Each row was made from one small tree. The marks that hang from a mark follow it in brackets, in alphabetical order. Every link used is in the known rows. Write each row's tree.
Known rows:
lekuro[fuvup girede[mimu[bise]]]: [-18.9  -1.7   0.4  12.7 -11.9  14.4  -3.0  35.4  29.5  -4.9  13.6 -18.5
   1.8  -2.8  17.1  20.5  27.5  15.7   1.8 -18.7 -36.2  35.3  36.9 -14.4]
mezu[bise[mimu]]: [  8.5 -15.7   3.8  16.0 -12.2  40.9 -11.2  24.2  15.8 -12.0  -2.9   7.1
  16.5   5.2  -6.1  17.3  25.0  20.2   4.2  24.0 -72.9   7.2   5.7 -16.1]
fuvup[mezu tomi]: [ 55.1  20.3  15.9  21.3  -6.5  17.3   7.4  37.3  11.3 -10.7 -22.2  -4.5
  34.8  31.8 -12.4   9.8  13.8   3.5  -3.3 -24.2 -58.8  -1.3  69.8 -12.0]
bise[mimu[fuvup girede]]: [ -2.3   3.6  33.5  15.2 -18.4   1.8  -5.7  19.7  32.6 -11.1  10.9 -21.3
  16.7  24.6  11.3  24.1  31.4  13.1   2.1   6.5 -41.6  17.7   2.9  -7.9]
girede[lekuro[fuvup] mimu]: [ -5.0 -18.1  -9.0  14.3  23.6   5.9  -7.1  26.4   4.5   3.7  14.0  10.4
  16.2  14.3  -4.7  25.3  32.1  18.0  30.9  -9.9 -59.3  16.6  50.0 -56.6]
mezu[bise[mimu tomi[fuvup[lekuro[girede]]]]]: [-13.6  -2.1   7.8  21.6 -10.6  44.5  16.5  33.6  16.8  -2.5   1.0  -9.3
  16.3   7.7 -19.1  17.1  23.8  16.4  12.6  26.1 -56.7  -3.1 -11.4  -3.8]
mimu[bise[tomi]]: [  1.4   1.5  12.0  35.9 -28.2  43.1 -13.6  33.5  29.2 -12.7  -4.5 -20.8
  13.0   2.6 -13.5   9.1   5.5  13.6  -1.9   3.8 -47.3 -13.2  11.2  -5.5]
fuvup[lekuro mezu tomi]: [ 50.1  22.8  18.8  28.2  14.6  21.4  14.9  35.7  17.8  -3.7 -28.1  -1.4
  43.0  38.7 -26.1  10.8  26.1  16.7  16.7 -23.8 -75.7   2.8  82.5 -11.0]
tomi[bise[lekuro mezu mimu] fuvup]: [  1.5  29.9  30.2  37.1   4.9  26.1  31.4  48.4   4.2  14.5  37.3 -13.6
  11.2  30.1 -16.7  46.2  25.2 -12.0   0.2  36.2 -27.9 -22.4 -12.4  -8.4]
lekuro[fuvup[tomi[bise[mezu mimu[girede]]]]]: [  3.3  14.9  14.1  11.5  -7.2  12.9  -1.7  32.9  24.6  -7.1   6.6 -16.0
   8.2  15.2   8.1  27.8  22.1  10.8   1.7  -3.4 -35.8  17.1  28.8 -12.8]
tomi[bise[lekuro]]: [ 19.8   9.5  12.0  36.2   2.0  31.7  -7.1  30.6  25.5   1.3   6.2  -7.4
   7.6  18.1  -9.3  26.7   9.5  14.0   3.6  18.8 -54.2 -17.9  19.4 -16.6]
mimu[fuvup girede]: [ -3.2   8.6  12.1  12.0 -24.2  -4.6 -11.9   3.4  45.8 -20.8   9.5 -26.0
  19.5  28.9  16.2  16.2  30.5  21.1  -6.9 -14.6 -33.1  29.7  19.8  -8.7]
mimu[fuvup[tomi] girede]: [  3.1  14.4  14.4   8.2 -26.9  -8.5  -8.2   4.4  41.5 -23.3   2.4 -30.4
  21.4  30.5  10.8  12.6  27.2  20.4  -2.7 -22.1 -31.0  22.8  26.1  -4.0]
fuvup[lekuro[girede] mezu[bise[mimu]] tomi]: [ 29.9  26.8  14.9  27.0   9.0  27.8  22.0  37.1  16.3   0.7 -27.1  -5.3
  44.4  28.8 -29.4  10.6  34.3  13.1   8.8  -8.4 -71.8   9.8  51.1   1.5]
bise[lekuro[fuvup girede[mimu]] mezu]: [  4.2  15.2  31.3  31.2  26.9   0.4  24.2  41.2  28.8  11.7  10.0 -25.5
   1.4  23.7   5.1  31.6  38.9  -6.6   1.3   0.4 -33.3   5.0  15.1 -16.7]
mezu[bise[tomi]]: [  5.8 -10.2  -7.4  21.4 -14.1  48.0  -6.5  24.4  23.9 -13.7 -13.6  -1.7
  13.7   2.2 -14.5   8.2  14.8  21.5   4.5  15.9 -66.2  -7.1   5.7 -14.5]
mezu[bise[lekuro[girede] mimu tomi]]: [ -9.1  -3.8  21.9  30.7  -1.3  37.4  10.1  30.9  26.5   2.5  -5.6 -16.5
  12.7   7.6 -16.7  14.5  21.7  11.2   8.8  30.2 -57.6 -16.8 -26.4  -1.5]
bise[lekuro[fuvup[mezu] girede] mimu tomi]: [-15.4  15.2  57.6  35.8  15.7  12.6  30.1  50.3  35.2  17.0   2.8 -39.1
  13.1  21.3  -6.6  21.2  23.3  -2.9  13.1  14.9 -33.0 -15.5 -17.8   6.6]
mimu[fuvup[lekuro[girede] mezu[bise[tomi]]]]: [ -2.2  14.6  11.8  21.1   5.8  25.8   5.0  25.0  41.8 -15.2  -3.2 -17.4
  35.5  19.0 -14.0   8.7  41.0  25.0   5.2   1.4 -54.6  18.5  27.7   0.3]
bise[lekuro mimu]: [ 14.1  -9.1  50.5  30.9  12.1  14.3   6.2  33.5  23.8   7.0   5.7 -14.1
   9.3  26.3  -2.7  25.8  22.6  10.6  18.3  21.2 -59.7 -13.2   3.8 -12.2]
girede[mimu[bise]]: [  9.1 -11.7  -0.7  27.3 -13.7  25.7 -15.1  30.2  12.4  -7.2   6.3   8.2
  17.2   1.1  -6.4  20.3  25.7  10.7  11.7 -11.0 -66.3  -5.2  38.2 -28.5]
lekuro[fuvup[mezu tomi] girede[mimu[bise]]]: [ -2.4  18.1   5.4  14.8  -9.5   8.9   8.0  41.2  21.1  -3.0   3.0 -16.6
  22.9   6.5   5.0  17.1  30.1   3.4  -3.2 -33.8 -35.6  27.3  53.0  -6.1]
bise[mimu[girede]]: [ 15.4   2.5  29.5  22.4 -18.8   7.8  -1.4  25.6  21.8  -1.8  -0.6 -13.3
  12.8  27.3   8.6  25.2  20.7   7.3   0.8   3.5 -50.6  11.6  14.3 -14.5]
mimu[bise[mezu] fuvup[lekuro[girede]]]: [-14.9  20.7  22.0  31.5  -7.2  25.9  -6.2  29.4  44.9 -17.8  11.3 -33.3
  20.9  11.2 -10.8  16.5  42.1  18.0  -5.2   9.0 -35.2  18.5  11.8   4.2]

Write each row's tree:
[  3.1  35.3  26.9  37.0  -0.6  24.9  34.0  48.4   5.9  17.1  32.6 -13.6
  25.5  33.0 -16.5  38.3  21.0 -10.1  -5.2  19.8 -28.6 -11.6   4.4   1.9]	tomi[bise[lekuro[girede] mimu] fuvup[mezu]]
[  2.4  26.1  45.5  36.8   8.2  26.1  44.7  59.4  11.0  11.0   5.9 -27.1
  10.6  28.4 -23.5  33.8  28.9 -12.1  14.2  29.4 -35.5 -24.5 -13.5  -7.7]	bise[mezu mimu tomi[fuvup[lekuro]]]
[ 16.5  18.5  13.7  38.4  12.3  34.4  14.5  29.8  22.2   5.3 -19.1   5.1
  50.0  30.6 -30.5  14.8  38.5  10.7   8.9   2.0 -79.8   2.0  27.7  -7.1]	fuvup[lekuro mezu[bise[mimu[girede] tomi]]]
[ 10.4  18.5  18.7  29.9  -1.5  31.6  -7.1  37.4  24.0  -4.3  10.6  -4.9
  22.8  15.4 -12.4  30.2  25.5  13.2   4.7  26.1 -55.6  -5.5  16.1 -10.7]	tomi[bise[mimu[fuvup[lekuro mezu]]]]
[-20.7  20.8  23.5  44.5 -21.1  13.7  -1.3  16.8  41.3   3.0   5.9 -30.5
  30.7  24.0  -7.0  14.5  20.6  -0.5 -12.0 -15.7 -29.5  -2.4  -8.5   6.2]	mimu[bise[lekuro[fuvup[mezu]] tomi] girede]
[ 20.0  24.5  33.5  44.0  11.2  26.3   6.1  45.0  17.4  10.7  10.5 -11.4
   8.6  22.2 -14.5  39.4  22.7  -7.2  -1.5  38.0 -47.0 -27.0  -6.8 -14.5]	tomi[bise[lekuro mezu mimu]]
[ 47.7  33.2  17.7  33.8   1.7  21.6   7.9  38.7  12.9  -0.5 -12.4  -4.4
  36.5  31.5 -22.8  17.7  13.3  -1.6  -3.6  -9.3 -55.1 -20.8  50.3  -7.1]	fuvup[mezu tomi[bise[lekuro]]]
[ 10.7  13.9   2.3  20.0  -4.8  -5.7  -1.2  11.5  21.0  -0.4  -3.2 -13.9
  26.9  40.8   3.4  18.7  20.3  10.1  -2.7 -25.2 -37.4  30.3  42.1 -27.7]	mimu[girede[lekuro[fuvup[mezu tomi]]]]
[-17.8   8.7  -1.3  30.4 -23.3  10.1 -20.0   8.0  27.2  -4.1  11.1 -18.7
  25.7  24.2  -0.6  17.4  19.6  12.6 -10.8 -15.5 -31.1  30.4  16.9 -19.3]	mimu[bise girede[lekuro[fuvup]]]
[ 35.9  15.0  21.5  25.0   2.5  24.6  10.2  32.4   9.3  -3.9 -15.1   3.0
  43.9  27.0 -23.3  12.2  26.5   1.4   1.2  -2.7 -67.6 -11.5  32.3  -3.5]	fuvup[mezu[bise[lekuro mimu]] tomi]
[  2.0  22.5   9.5  21.4  -4.0 -11.5  -4.7   6.0  32.7  -9.8   8.1 -19.0
  43.0  43.5  -0.4  15.9  35.9   9.9  -9.7 -17.8 -31.8  30.6  28.7 -19.4]	mimu[fuvup[mezu] girede[lekuro]]
[-14.8 -10.5  15.6  19.8  -0.4  22.8  -3.8  12.9  27.1  -0.9   9.5  -1.6
  21.2  15.2  -0.4  21.9  35.3  16.2   5.1  17.1 -60.6  12.7 -13.0  -8.6]	mezu[bise[lekuro[fuvup] mimu[girede]]]
[  5.3  -6.4   5.3  19.5   8.3  12.2  -4.1  23.6  20.1  -8.8  12.3  10.0
  32.8  11.5  -7.7  19.3  45.9  11.0  15.0  -8.0 -67.7  -1.7  32.2 -24.4]	girede[mimu[fuvup[mezu[bise[lekuro]]]]]
[ 31.6  25.5  15.4  30.0   0.7  16.0  10.1  40.4  15.0   0.9  -6.5 -16.5
   8.0  19.7 -14.9  25.0  15.0   0.6   4.6   1.3 -44.5 -22.8  30.8 -14.0]	fuvup[tomi[bise[lekuro[girede[mimu]] mezu]]]
[  6.8  -7.6   1.6  10.4  12.9  11.5  -7.3  24.6  14.1  -5.7   0.8 -10.5
  11.6  23.2  -3.4  16.8  15.0  25.9  19.8  -4.7 -46.1  23.6  50.6 -39.7]	girede[lekuro[fuvup[tomi]]]
[  7.8  -8.1  28.9  17.3  13.8  11.2   2.6  25.1  32.9  -2.9   4.6 -17.5
   7.0  22.2   4.1  17.9  20.4  21.9  18.0  -5.9 -50.3   4.0  33.1 -12.5]	bise[lekuro[fuvup[tomi]]]
[ -0.8 -10.1   8.1  22.4 -12.8  46.0  -2.8  30.4  19.4  -8.6  -8.2  -2.3
  15.8   1.7 -15.4  14.0  19.5  15.4   8.5  28.3 -66.8 -11.8 -11.9 -11.2]	mezu[bise[mimu tomi]]
[  6.5  -9.9   1.8  23.4  -1.7  34.5  -1.6  18.1  27.5  -5.9  -4.4  -6.4
  12.4  11.0  -6.2  12.0  22.5  21.7   0.5  13.3 -62.8   6.1   8.8 -10.6]	mezu[bise[lekuro[girede]]]
[  8.8   0.0  -4.0  13.3  16.0  16.9  -4.2  25.1   9.4  -4.0  -1.4  -0.9
  27.9  24.7 -11.6  14.9  21.9  19.0  11.6  -5.3 -51.9  23.6  48.7 -35.6]	girede[lekuro[fuvup[mezu[bise] tomi]]]
[ -8.4  26.4   5.8  34.9 -16.6   4.6  -7.7  16.6  21.6  -1.4   7.5 -24.3
  26.4  29.4  -6.8  22.9  26.0  -3.3 -18.1 -12.6 -22.1  21.9  11.0 -18.3]	mimu[bise[mezu] girede[lekuro[fuvup[tomi]]]]
[ 19.6   7.4  12.1   7.5  -0.3  15.7   0.8  33.8  23.1 -12.3  -3.4  -7.0
  23.1  19.4   5.8  15.3  22.7  14.9   2.7 -23.8 -49.0  24.8  63.2 -13.4]	lekuro[fuvup[mezu tomi]]
[ 25.2  10.5  10.5  35.2   5.6  34.5   7.9  30.7  20.2  -1.8 -13.2   2.7
  39.2  23.1 -21.5  10.4  24.2   3.1  -5.0   1.8 -66.9 -11.3  22.6  -8.8]	fuvup[mezu[bise[lekuro tomi]]]
[ 12.6   8.4  -0.4  18.1  16.2  14.8  -4.0  30.0   9.8  -0.6   1.8  -4.7
  25.1  26.9 -11.7  19.5  17.1  15.7  10.6  -4.3 -45.6  17.4  52.0 -35.9]	girede[lekuro[fuvup[mezu tomi[bise]]]]
[ 29.4  28.6  16.0  27.5  -7.4  14.4   3.6  36.7   8.5  -1.1  -6.5 -15.3
  14.7  26.9 -15.5  27.7  12.9  -0.8   0.8   8.8 -41.4 -13.3  23.2 -19.2]	fuvup[tomi[bise[mezu mimu[girede[lekuro]]]]]
[  3.6  28.4  63.0  33.2  12.8 -14.1  21.4  28.7  31.9   5.0  12.8 -35.4
  20.3  41.4  -3.7  33.2  45.5 -12.5   0.4  16.9 -28.2 -11.0 -23.5   0.5]	bise[lekuro mezu mimu[fuvup[tomi] girede]]
